Every row comes from one small tree of marks. The marks that hang from a mark follow it in brackets, in the order of their numbers. Every link used is in the known rows. Which tree was each row made from?
(in the rows, 128 means zero)
Known rows
K_281(K_820): [147 150 109 131 156 128 132 120 123 121  97 127 108 139 110 131 158 179
 120 134 140 125 133 138 121]
K_39(K_281(K_820)): [137 144 107 155 153 135 113 120 117 131  93 137 108 132  93 139 117 179
 121 139 147 119 123 148 117]
K_281(K_39 K_820): [166 148 100 132 170 128 127 118 118 127  59 135 103 147 102 127 150 178
 124 152 146 129 133 124 126]
K_77(K_439(K_820(K_137) K_840)): [183 140 115 170 122 115 122 122 102 150  95 144 138 171 127 135 126 133
 128 164 145 100 116 120 127]
K_439(K_840): [134 158 120 168 122 122 134 119 122 138 102 140 145 154 131 134 122 135
 119 137 143  96 125 121 120]
K_281(K_39 K_439(K_389 K_820 K_840)): [139 159 110 175 111 112 141 124  97 171  10 136 104 180 118 146 101 143
 137 188 151  99 123 104 127]
K_389(K_281 K_820(K_77(K_439(K_39)))): [244 154 111 182 117 148 110 106 137 127 112 175 130 121  84 135  93 122
 134 197 158 108 116 230 123]
K_820(K_77(K_439) K_137): [193 148 120 191 152 136 110 124 157 138 104 144 127 139 126 102 109 144
 123 152 140 111 105 152 117]
K_820(K_137): [147 139 117 184 167 117 131 139 137 127 107 122 124 139 135 117 124 137
 114 116 134 123 122 132 113]
K_77(K_439(K_281 K_389) K_820(K_137)): [181 135 116 226 185 123 119 142 130 141  91 131 109 131 122 134  96 133
 129 152 146  87 114 146 117]
K_77(K_439(K_389 K_840) K_820(K_137)): [161 138 121 211 138 112 129 144 123 152  91 128 144 163 133 132 112 130
 123 159 150  78 110 134 121]
K_439(K_39 K_389(K_281(K_820)) K_840): [159 163 114 210 158 115 129 126  98 143  86 136 125 169  99 160  96 205
 131 158 155  79 127 190 119]
K_439(K_389 K_840): [130 164 123 200 121 114 139 134 125 147  98 120 133 160 140 139 104 153
 120 135 144  82 121 123 112]
K_39(K_281(K_820(K_77))): [143 153 109 167 143 142 108 111 142 131  88 150 110 130  97 129 103 176
 124 148 147 107 104 162 114]
K_281(K_39 K_439(K_840) K_820(K_77)): [133 164 106 158 157 126 122 108 130 156   4 163 123 174  99 129 119 176
 134 186 157  95 112 125 131]
K_439(K_389 K_820(K_77 K_137) K_840): [143 152 121 213 115 105 137 132 134 148  88 131 121 171 149 135  95 142
 126 140 140  81  97 134 111]
K_137(K_820(K_77(K_439(K_39(K_281))))): [204 154 113 173 128 150  95 101 145 146  87 174 110 138  95 124  96 128
 132 198 147  93 102 213 120]
K_389(K_281(K_439)): [139 152 114 180 154 136 122 128 110 137  66 143 122 136  84 138  93 141
 125 154 146 131 137 147 125]
K_281(K_39 K_439 K_820): [144 152 100 132 178 130 126 121 114 144  14 139  95 153  90 127 144 178
 129 173 151 134 135 125 132]
K_77(K_439(K_39 K_820)): [225 150 113 133  96 136 125 101 102 142 104 154  98 138 113 128 140 137
 135 196 142 119 121 184 132]
K_39(K_281(K_439 K_820)): [117 148 105 156 159 136 111 123 114 149  48 139 102 139  81 138 110 178
 128 160 153 123 125 146 123]
K_39(K_281(K_439(K_840))): [103 154 119 191 123 129 113 122 115 167  53 150 137 151 103 140  73 135
 126 166 155  94 118 126 121]
K_439(K_39): [173 153 118 161 131 129 133 116 128 132 108 138 110 131 127 122 126 138
 122 153 137 116 123 182 122]
K_439(K_39(K_281) K_389): [159 156 120 216 124 130 123 128 127 151 100 126  99 128 120 132  66 158
 125 155 146  98 116 194 110]
K_439(K_39 K_281 K_840): [163 163 119 205 156 122 123 111 118 144  96 158 129 146 129 143  92 143
 130 157 148  69 116 167 122]
K_137(K_820(K_77(K_439))): [191 158 114 142 135 141 108 107 150 131  93 160 119 145 108 119 144 125
 125 173 136 108 113 156 123]
K_137(K_820(K_77(K_439(K_39 K_840)))): [196 166 118 164 123 132 112  99 139 149  87 177 137 168 115 129 129 128
 130 198 144  70 102 192 125]
K_137(K_820): [148 150 110 136 148 125 131 123 128 121  96 136 115 144 114 131 158 118
 115 136 131 123 131 139 118]

Which tree is each row?
[135 132 106 185 185 123 111 139 126 133  92 126 114 139 104 131 109 180
 120 122 147 121 118 146 113]
K_39(K_281(K_820(K_137)))
[186 164 118 177 133 135 117 122 154 140  89 139 106 152 116 125 126 142
 127 169 135  95 111 158 115]
K_137(K_820(K_77(K_439(K_389))))
[147 146 118 183 118 111 130 117 131 139  93 152 134 167 140 130 112 124
 124 143 138  93  98 132 115]
K_439(K_820(K_77 K_137) K_840)
[136 163 120 176 127 121 134 114 116 163  57 151 131 159 122 132 110 138
 128 181 150  93 121 166 128]
K_281(K_439(K_39 K_840))
[142 138 100 163 210 118 125 138 121 146  13 130 100 161 101 119 136 181
 127 158 149 134 131 123 127]
K_281(K_39 K_439 K_820(K_137))
[ 96 159 112 202 145 120 117 132 108 171  36 128 118 168  95 154  85 196
 131 164 159  82 118 133 117]
K_39(K_281(K_439(K_389 K_840) K_820))
[209 132 112 201 185 131 113 123 124 136  97 157 113 124 115 124 108 121
 131 176 147  92 111 193 127]
K_77(K_439(K_39 K_281) K_820(K_137))
[159 157 116 166 106 121 144 123 105 159  55 128  77 147 121 136 114 147
 136 187 140 114 124 181 123]
K_281(K_439(K_39 K_389 K_820))
[158 134 109 193 183 124 114 130 123 140  91 133 106 139 105 128 104 184
 123 143 149 112 114 195 113]
K_439(K_39(K_281(K_820(K_137))))
[122 158 112 164 161 122 135 135 121 149  47 112  90 153 105 136 135 196
 127 155 144 116 133 140 118]
K_281(K_439(K_389) K_820)
[175 163 117 158 123 132 111 105 141 143  88 169 144 169 113 132 134 125
 126 178 144  78 107 143 123]
K_137(K_820(K_77(K_439(K_840))))
[184 145 115 226 167 109 133 133 115 143  90 127  81 141 139 140  89 154
 133 148 137  94 112 178 113]
K_439(K_39 K_281 K_389 K_820(K_137))
[186 149 100 159 153 130 125 109 103 130  60 154  86 135 110 141 112 130
 135 161 145 118 125 115 128]
K_439(K_281(K_39) K_820)
[163 136 102 162 205 114 126 134 124 128  58 126 106 155 113 120 141 181
 120 134 146 130 128 125 123]
K_281(K_39 K_820(K_137))
[214 150 109 222 203 139  98 119 151 143  61 162 112 140 117 112  75 147
 135 168 151  97 104 137 123]
K_820(K_77(K_439(K_281(K_39))) K_137)
[166 154 110 172 141 142 109 103 140 138  88 159 101 131  98 127  97 181
 128 167 149 100  99 209 116]
K_439(K_39(K_281(K_820(K_77))))
[178 175 123 239 142 134 107 115 142 158  88 154 129 153 128 138  64 162
 138 171 150  50 100 140 114]
K_820(K_77(K_439(K_281 K_389 K_840)))
[142 153 114 174 123 123 144 142 135 146  67 117 105 131 112 139 119 124
 125 156 148 117 133 148 113]
K_281(K_439(K_389(K_820)))
[181 126 114 163 152 129 125 133 130 129 102 140 128 134 117 116 139 112
 120 156 142 117 117 146 126]
K_77(K_439 K_820(K_137))
[197 151 117 222 188 138 100 122 156 139  99 155 118 133 123 115  84 147
 131 153 142  92 101 150 118]
K_820(K_77(K_439(K_281)) K_137)
[165 143 116 168 128 122 131 121 139 125  99 142 107 142 134 118 121 124
 124 137 131 123 102 145 115]
K_439(K_820(K_77 K_137))
[213 144 111 209 171 136 105 126 160 130 104 159 125 119 114 127  95 118
 132 156 152  96 104 165 113]
K_389(K_820(K_77(K_439(K_281)) K_137))
[197 161 111 173 170 144  99 106 147 133  86 170 110 137 103 130 118 127
 132 172 138  90 109 154 121]
K_137(K_820(K_77(K_439(K_281))))
[146 163 122 194 135 124 139 131 129 159  61 122  94 142 123 126 101 157
 130 172 142 106 125 183 119]
K_281(K_439(K_39 K_389))
[186 130 111 194 188 133 114 131 127 130  95 150 120 125 114 128 113 117
 127 155 145  99 115 144 125]
K_77(K_439(K_281) K_820(K_137))
[199 135 111 157 132 124 122 126 111 137 102 136 111 148 123 124 136 135
 128 158 140 128 122 133 124]
K_77(K_439(K_820(K_137)))
[174 136  98 187 221 120 116 138 107 121  60 136 116 155  85 136 111 186
 123 135 152 134 133 138 125]
K_389(K_281(K_39 K_820(K_137)))
[149 163 105 208 193 115 123 126 108 150  41 135 108 169 114 155  98 199
 135 153 158  71 124 111 119]
K_439(K_281(K_39 K_820) K_389 K_840)
[163 162 109 174 167 139 116 109 126 138  49 165 104 144  75 136 101 186
 135 186 151 113 118 215 128]
K_389(K_281(K_439(K_39) K_820(K_77)))
[170 154 105 143 162 135 122 108 143 127  55 151 103 147 104 120 136 176
 126 159 146 118 114 140 123]
K_281(K_39 K_820(K_77))
[206 151 107 156 134 140 112 107 102 136  97 155  97 132 109 143 120 137
 137 176 144 109 123 132 130]
K_77(K_439(K_281 K_820))
[142 163 119 181  96 111 145 119  96 173  47 137 103 171 127 147 104 147
 138 191 147  85 117 167 124]
K_281(K_439(K_39 K_389 K_820 K_840))
[175 144 110 158  97 134 122 106 102 141  99 151  94 128 109 137  97 129
 129 172 144 118 114 189 122]
K_439(K_39(K_281) K_820)
[162 156 111 187 127 125 130 120 105 149  65 164 146 147  84 158  92 115
 131 188 165  99 129 197 126]
K_389(K_281(K_439(K_39 K_840)) K_820)
[162 143 111 201 174 130 108 119 147 139  88 148 105 137 107 119  90 182
 126 151 146 103  94 209 111]
K_439(K_39(K_281(K_820(K_77 K_137))))
[151 165 126 207 119 114 140 126 122 154  97 129 126 159 142 138 100 157
 124 156 144  74 117 170 116]
K_439(K_39 K_389 K_840)
